What can hang from each mark
P: F K T
T: P
Z: K W
F: P
G: K W
W: K Z
K: F P T W Z

(in the rows, 128 means zero)
Known rows, with every way that one mark hangs from another
[G [W [Z [K F [T P]]]]]: [125  99 110 128 180 100 143  99 145 126 140 126 134  93 125 142 103 114
 119 126  65]
[P F [K T W Z]]: [168 159  86 110 118 153  67 116 123 125 124 132 132 148 116 175 193 113
 150 171 186]
[G [K W Z]]: [104 158 115 146  99  98 125 172 134 105 139 112 129 104 141  93 114 135
 122 128 115]
[K [T [P F]] [Z W]]: [149  98 111 124 141 184  81 111 140 138 119 154 110 113  92 144 177 127
 100 122  58]
[F [P K]]: [127 135 156 163 152 141 141 127  94 161 130 130 116 102 187 149  98 145
 167  76 168]
[Z [K P T] W]: [145  98 152 127 123 113 103 110 165 123 131 176 108  85  69  93 202 148
 140 150  87]
[W Z]: [ 88 138 141 129 134  86 203 118 120 128 151 125 133 140 151 154  93 121
 121  91 114]
[G [K P T]]: [137 128 151 119 116  96 106 191 146 124 111  70 114  85 120  62 117 138
 122  89 127]
[T [P F [K W]]]: [167 115  98 149 102 159 100  81 124 156 148 128 142 147 109 185  88 136
 133 130 160]
[F [P K T]]: [144 144 160 147 152 161 133 122  63 168 131 108 130 114 169 162  94 118
 155  85 179]
[W K]: [ 88 118 134 140  98 128 178 148 118 113 140 136 135 180 151 111  59 153
 108 101 150]
[T [P F [K Z]]]: [156 106 109 152 112 175  97  98 136 141 133 116 121 135 141 187  69 130
 121 116 130]
[G [W [K F]]]: [107 117 112 144 152 123 135 115 111 121 142 120 135 123 163 109  69 154
 101 111 132]
[W [K F T Z]]: [112 123 126 106 138 154 143 178 139 101  93 150 125 160 130  85 143 122
 113 150  89]
[G [K [F P] Z] W]: [104 131 127 168 185 117  82 147 126 128 108  77 109  27 208  80 101 144
 121  99  86]
[Z [K T]]: [118 121 146 131 125 104 163 131 143 117 128 147 117 134 108 126 121 125
 137 115  89]
[G [K P Z]]: [121 142 147 142 108 100 108 191 155 109 114  79 102  75 150  62  97 141
 119 104 106]
[K T W]: [149 163 112 103 132 114 150 150 104 138 141 155 140 143  67 117 172 119
 136 124 121]
[F P]: [105 143 169 165 161 134 165 130  89 170 119 130 107 101 173 118 101 147
 148  53 119]
[K [P F] T [W Z]]: [170 166 112  78 139 103 100 137 137 150 105 120 131 133  50  99 240 103
 149 164 144]

Rows
[120  91 118 120 109 166 134 146 130 130 114 125 134 188 113 121  88 136
 102 109 131] | [W [K [T [P F]]]]
[162 145 105  94 147 113 131 124 128 126 135 153 157 131 105 160 186 100
 162 179 156] | [P [K F T [W Z]]]
[104  99 152 164 126 114 132  54 151 124 141 189 120  91 121 127 166 157
 128 156  69] | [Z [K F] W]
[165 112 106 133 131 137 141 104 136 144 149 152 153 126 104 168  99 116
 142 152 115] | [T [P [K F [W Z]]]]
[138 110 155 146 103 132  81  56 136 139 134 141 115 102  88 124 177 145
 121 158 124] | [Z [K [P F T]] W]
[155 162 102 110 105 140  99  65  78 144 153  95 168 176 118 216 144  92
 135 171 232] | [P F [K [W Z]] T]
[111 128 156 127 143  76 174 114 168 122 115 137 121 110 121 110 142 114
 147 155  78] | [W [Z [K F P]]]
[138 150 105 124 112  98 155 115 118 122 170 150 155 142 129 179 123 120
 158 150 189] | [P [K [W Z]]]
[175 132 144  95 173 150  72 151 155 130  86 161  96  59  75  59 252 123
 129 166  42] | [K F P T [Z W]]
[ 88 120 135 159 103 112 111 143 142 104 144 113 115  82 168 105 108 154
 103 103 104] | [G [K [Z W]]]
[110 124 142  97 113 115 171 161 124 116 127 108 145 176 117 100 102 108
 114 142 155] | [W [K [P T]] Z]
[106 124 120 108 118 149 152 192 133  96 115 146 123 175 129  98 118 126
 111 125 114] | [W [K T Z]]
[152 138 109 119 124 160  75 114 127 123 117 110 117 142 152 183 151 118
 137 134 176] | [P F [K T Z]]
[ 85 110 124  94 125 111 189 166 137 104 128 136 146 191 132 123 116 114
 117 125 136] | [W [K T] Z]
[154 153 118 125 108 176  79  88  84 133 133  81 133 156 155 206 109 100
 118 140 197] | [P F [K Z] T]
[117 123 138 132  95 135 122 140 134 128 110 109 119 166 131  86 101 156
 114 120 171] | [W [K [P F]]]
[ 73 114 134 119 132 109 193 132 140 109 121 139 147 174 158 118 105 124
 115 145 120] | [W [K F] Z]
